What can hang from each mark:
J212: J367
J976: J148 J935
J912: J148
J938: J117
J148: J531 J912 J938 J976
J53: J32
J367: J148 J212
J935: J976
J32: J935

Every row comes from one small tree of marks. The marks that hang from a mark follow it in brackets, in the order of their numbers. Every link used is in the known rows. Which tree was each row made from?
Known rows:
J212{J367{J148{J531 J912 J938 J976{J935}}}}: [-0.79 -0.17 -0.53  1.28  0.78  0.03  7.16  3.47  0.35 -0.74 -3.09 -2.72
 -3.21 -0.34 -0.50 -2.93  4.50  3.63  0.92 -2.40 -0.50]
J935{J976{J148{J912}}}: [-0.01  0.49  0.42  1.80 -0.53 -1.85 -2.75  0.77 -0.57  0.40 -1.06 -1.16
 -2.38 -0.42 -0.24 -1.51  0.30  1.93  0.58 -0.91  1.19]
J32{J935{J976{J148{J531 J912}}}}: [-0.17  0.82  0.68  2.53 -0.31 -2.03 -1.88 -0.05 -0.39 -0.55 -0.21 -0.73
 -2.70  0.36 -0.36 -2.07  0.73  2.38  1.06 -1.06  0.88]
J53{J32{J935{J976{J148{J912}}}}}: [-0.08  0.99 -0.28  3.90  0.03 -2.00 -5.83 -0.74 -0.80  0.04 -0.16  0.39
 -2.64  0.53  0.23 -2.77 -1.32  2.34  0.46 -1.21  1.94]
J912{J148{J531 J938{J117} J976{J935}}}: [-0.21  0.02 -0.21  2.46  1.81  1.40  6.31  1.92  0.99 -0.41  0.26 -2.39
 -3.96 -1.32 -1.09 -2.65  3.99  2.73  1.04 -2.13 -0.35]
J367{J148{J912 J938{J117} J976} J212}: [-0.44 -0.01 -0.65  2.09  1.93 -0.62  3.26  5.97 -0.36  1.03 -3.33 -3.22
 -3.37 -0.49 -1.54 -2.92  3.00  3.11  0.03 -2.33  0.77]
J53{J32{J935{J976}}}: [-0.20  1.15  0.11  3.51  0.17 -0.80 -5.91 -2.39 -1.24  0.07  1.42  0.99
 -1.76  0.23 -0.45 -2.70 -1.69  1.40 -0.36 -0.88  1.82]
J212{J367{J148{J531}}}: [-1.06 -0.67 -0.18  0.43  0.67  0.66  5.42  2.15 -0.19 -1.71 -2.26 -2.02
 -1.29 -0.73 -1.41 -2.11  1.64  1.06 -0.40 -1.65 -0.43]
J212{J367}: [-0.60 -0.33 -0.43  0.80  0.35  0.16  2.17  2.28 -0.58 -0.70 -1.32 -0.89
 -0.92 -0.58 -1.46 -1.70  0.38  0.21 -0.12 -0.77  1.46]
J367{J148{J912 J976} J212}: [-0.47  0.12 -1.54  1.16 -0.42 -1.70  0.52  3.59 -0.54  0.63 -3.62 -2.68
 -3.37  0.44 -0.57 -3.01  1.76  2.31 -0.11 -1.75  0.74]
J212{J367{J148{J531 J912 J938{J117} J976{J935}}}}: [-0.77 -0.22 -0.50  1.54  2.00  0.65  8.12  4.82  0.33 -0.03 -2.40 -2.78
 -2.98 -0.76 -0.95 -2.68  4.75  3.83  0.77 -2.73 -0.23]
J976{J148{J912 J938} J935}: [ 0.05 -0.41 -0.19  2.62  0.66 -1.21  1.79  2.65  0.10 -0.25 -1.83 -1.96
 -2.96 -0.37  0.06 -2.25  1.52  2.06  1.14 -1.61 -0.14]
J148{J912 J938 J976{J935}}: [ 0.04  0.40 -0.26  2.43  0.02 -1.39  0.77  2.14 -0.08  0.77 -0.90 -1.85
 -3.18 -0.07 -0.14 -2.38  2.56  2.71  1.26 -1.49  0.47]
J32{J935}: [-0.25  0.31 -0.25  2.40 -0.13 -1.05 -2.24 -0.17 -0.59 -0.07  0.20 -0.34
 -1.57  0.09 -0.85 -2.38 -0.54  0.84 -0.10 -0.81  0.91]
J935{J976{J148{J531 J912}}}: [-0.14  0.42  1.01  1.71 -0.30 -1.73 -0.44  0.96 -0.33 -0.71 -0.48 -1.41
 -2.42 -0.23 -0.57 -1.22  1.06  1.68  1.08 -1.06  0.47]
J212{J367{J148}}: [-0.93 -0.63 -0.72  0.47  0.48  0.44  3.26  2.04 -0.42 -0.66 -2.85 -1.70
 -1.29 -0.98 -1.03 -2.38  0.93  1.28 -0.88 -1.52  0.27]
J148{J531 J938}: [-0.36 -0.27  1.31  2.17  1.37 -0.12  3.10  2.19 -0.15 -1.66  0.13 -1.83
 -1.39 -0.73 -1.91 -1.31  1.48  0.48  0.67 -1.16 -0.41]
J212{J367{J148{J976}}}: [-0.98  0.04 -1.10  0.86  0.01  0.55  3.54  1.41 -0.25  0.00 -3.00 -1.93
 -2.20 -0.92 -0.78 -2.85  1.92  2.14 -0.43 -1.72  0.56]

Which tree is each row?
[-0.27 -0.43  0.95  2.54  1.21 -1.22  3.36  3.89  0.29 -1.60 -1.43 -2.41
 -2.28 -0.40 -1.23 -1.37  1.75  1.49  1.50 -1.40 -0.33]
J976{J148{J531 J912 J938}}
[-0.05 -0.45  0.45  2.82  2.07 -0.47  4.90  4.20  0.34 -0.57 -0.47 -2.30
 -2.84 -0.61 -0.84 -1.69  2.55  2.05  1.43 -2.12 -0.63]
J976{J148{J531 J912 J938{J117}} J935}
[-0.16 -0.45  0.45  3.03  2.33  0.92  5.83  2.46  0.21 -0.95  0.08 -2.02
 -2.66 -1.14 -1.01 -2.03  2.03  1.38  0.94 -2.13 -0.96]
J976{J148{J531 J938{J117}} J935}
[-0.09 -0.49  0.32  2.55  0.84 -1.12  3.94  2.84  0.38 -1.30 -1.11 -2.19
 -2.99 -0.18 -0.28 -1.95  2.28  1.80  1.59 -1.76 -0.84]
J976{J148{J531 J912 J938} J935}
[-0.23  0.96 -0.30  4.12  0.35 -0.52 -4.72 -2.49 -0.87 -0.25  0.42  0.64
 -2.56  0.00 -0.03 -3.02 -1.81  1.64 -0.07 -1.18  1.58]
J53{J32{J935{J976{J148}}}}
[-0.03  0.37 -0.25  2.61  0.34 -0.03  1.78  0.50 -0.14  0.41 -0.30 -1.59
 -3.05 -0.68 -0.37 -2.70  2.10  1.94  0.75 -1.55  0.11]
J148{J938 J976{J935}}
[-0.23 -0.18  1.33  2.24  2.29 -0.94  3.09  5.11 -0.10 -0.58  0.24 -2.13
 -1.28 -0.57 -2.15 -0.83  2.14  1.45  1.05 -1.44  0.17]
J148{J531 J912 J938{J117}}
[-0.39 -0.50  0.70  1.86  1.44  0.42  4.47  2.13  0.73 -2.11 -0.64 -2.37
 -2.50 -1.23 -1.80 -1.83  2.34  1.24  0.69 -1.29 -0.47]
J912{J148{J531 J938}}
[-0.14  0.31  1.67  2.35  0.88 -1.28  1.18  2.03 -0.14 -1.07 -0.94 -1.91
 -2.52 -0.67 -1.08 -1.25  2.04  2.31  1.35 -1.34  0.21]
J935{J976{J148{J531 J912 J938}}}
[-0.17  0.86  0.14  2.78 -0.28 -0.76 -3.00 -2.05 -0.67  0.14 -0.30 -0.19
 -2.55 -0.47 -0.22 -2.63 -0.42  1.97  0.08 -0.97  1.20]
J32{J935{J976{J148}}}
[-0.07  0.46 -0.47  1.68 -0.88 -1.65  1.14  1.31  0.01  0.11  0.23 -1.63
 -3.09  0.64  0.00 -2.01  2.35  1.76  1.45 -1.40  0.00]
J148{J531 J912 J976{J935}}
[-0.07  0.31  0.38  2.63  1.43 -0.54  4.00  3.62  0.22  0.44  0.35 -2.10
 -2.97 -0.24 -1.01 -1.84  3.58  2.72  1.57 -2.03  0.04]
J148{J531 J912 J938{J117} J976{J935}}
[-0.68 -0.70  0.08  1.56  1.78  0.31  5.18  3.66 -0.43 -1.79 -2.78 -2.99
 -2.50 -0.39 -1.92 -2.63  2.13  1.06 -0.26 -2.01 -0.96]
J367{J148{J531 J938} J212}
[-0.12  0.39  1.19  2.63  0.94 -0.11  0.23  0.13 -0.45 -0.40 -0.92 -1.39
 -2.39 -1.48 -0.96 -1.79  0.95  1.80  0.35 -1.19  0.59]
J935{J976{J148{J938}}}
[-0.27  0.82  0.68  2.69 -0.07 -0.58 -0.79 -1.84 -0.45 -0.92  0.35 -0.48
 -2.60 -0.24 -0.63 -2.33  0.28  1.61  0.53 -1.10  0.49]
J32{J935{J976{J148{J531}}}}
[-0.91 -0.13 -1.21  0.77 -0.07  0.87  6.40  0.68  0.09 -0.74 -2.00 -1.97
 -2.94 -0.44 -0.22 -3.19  3.04  2.30  0.14 -2.16 -0.62]
J212{J367{J148{J531 J976{J935}}}}
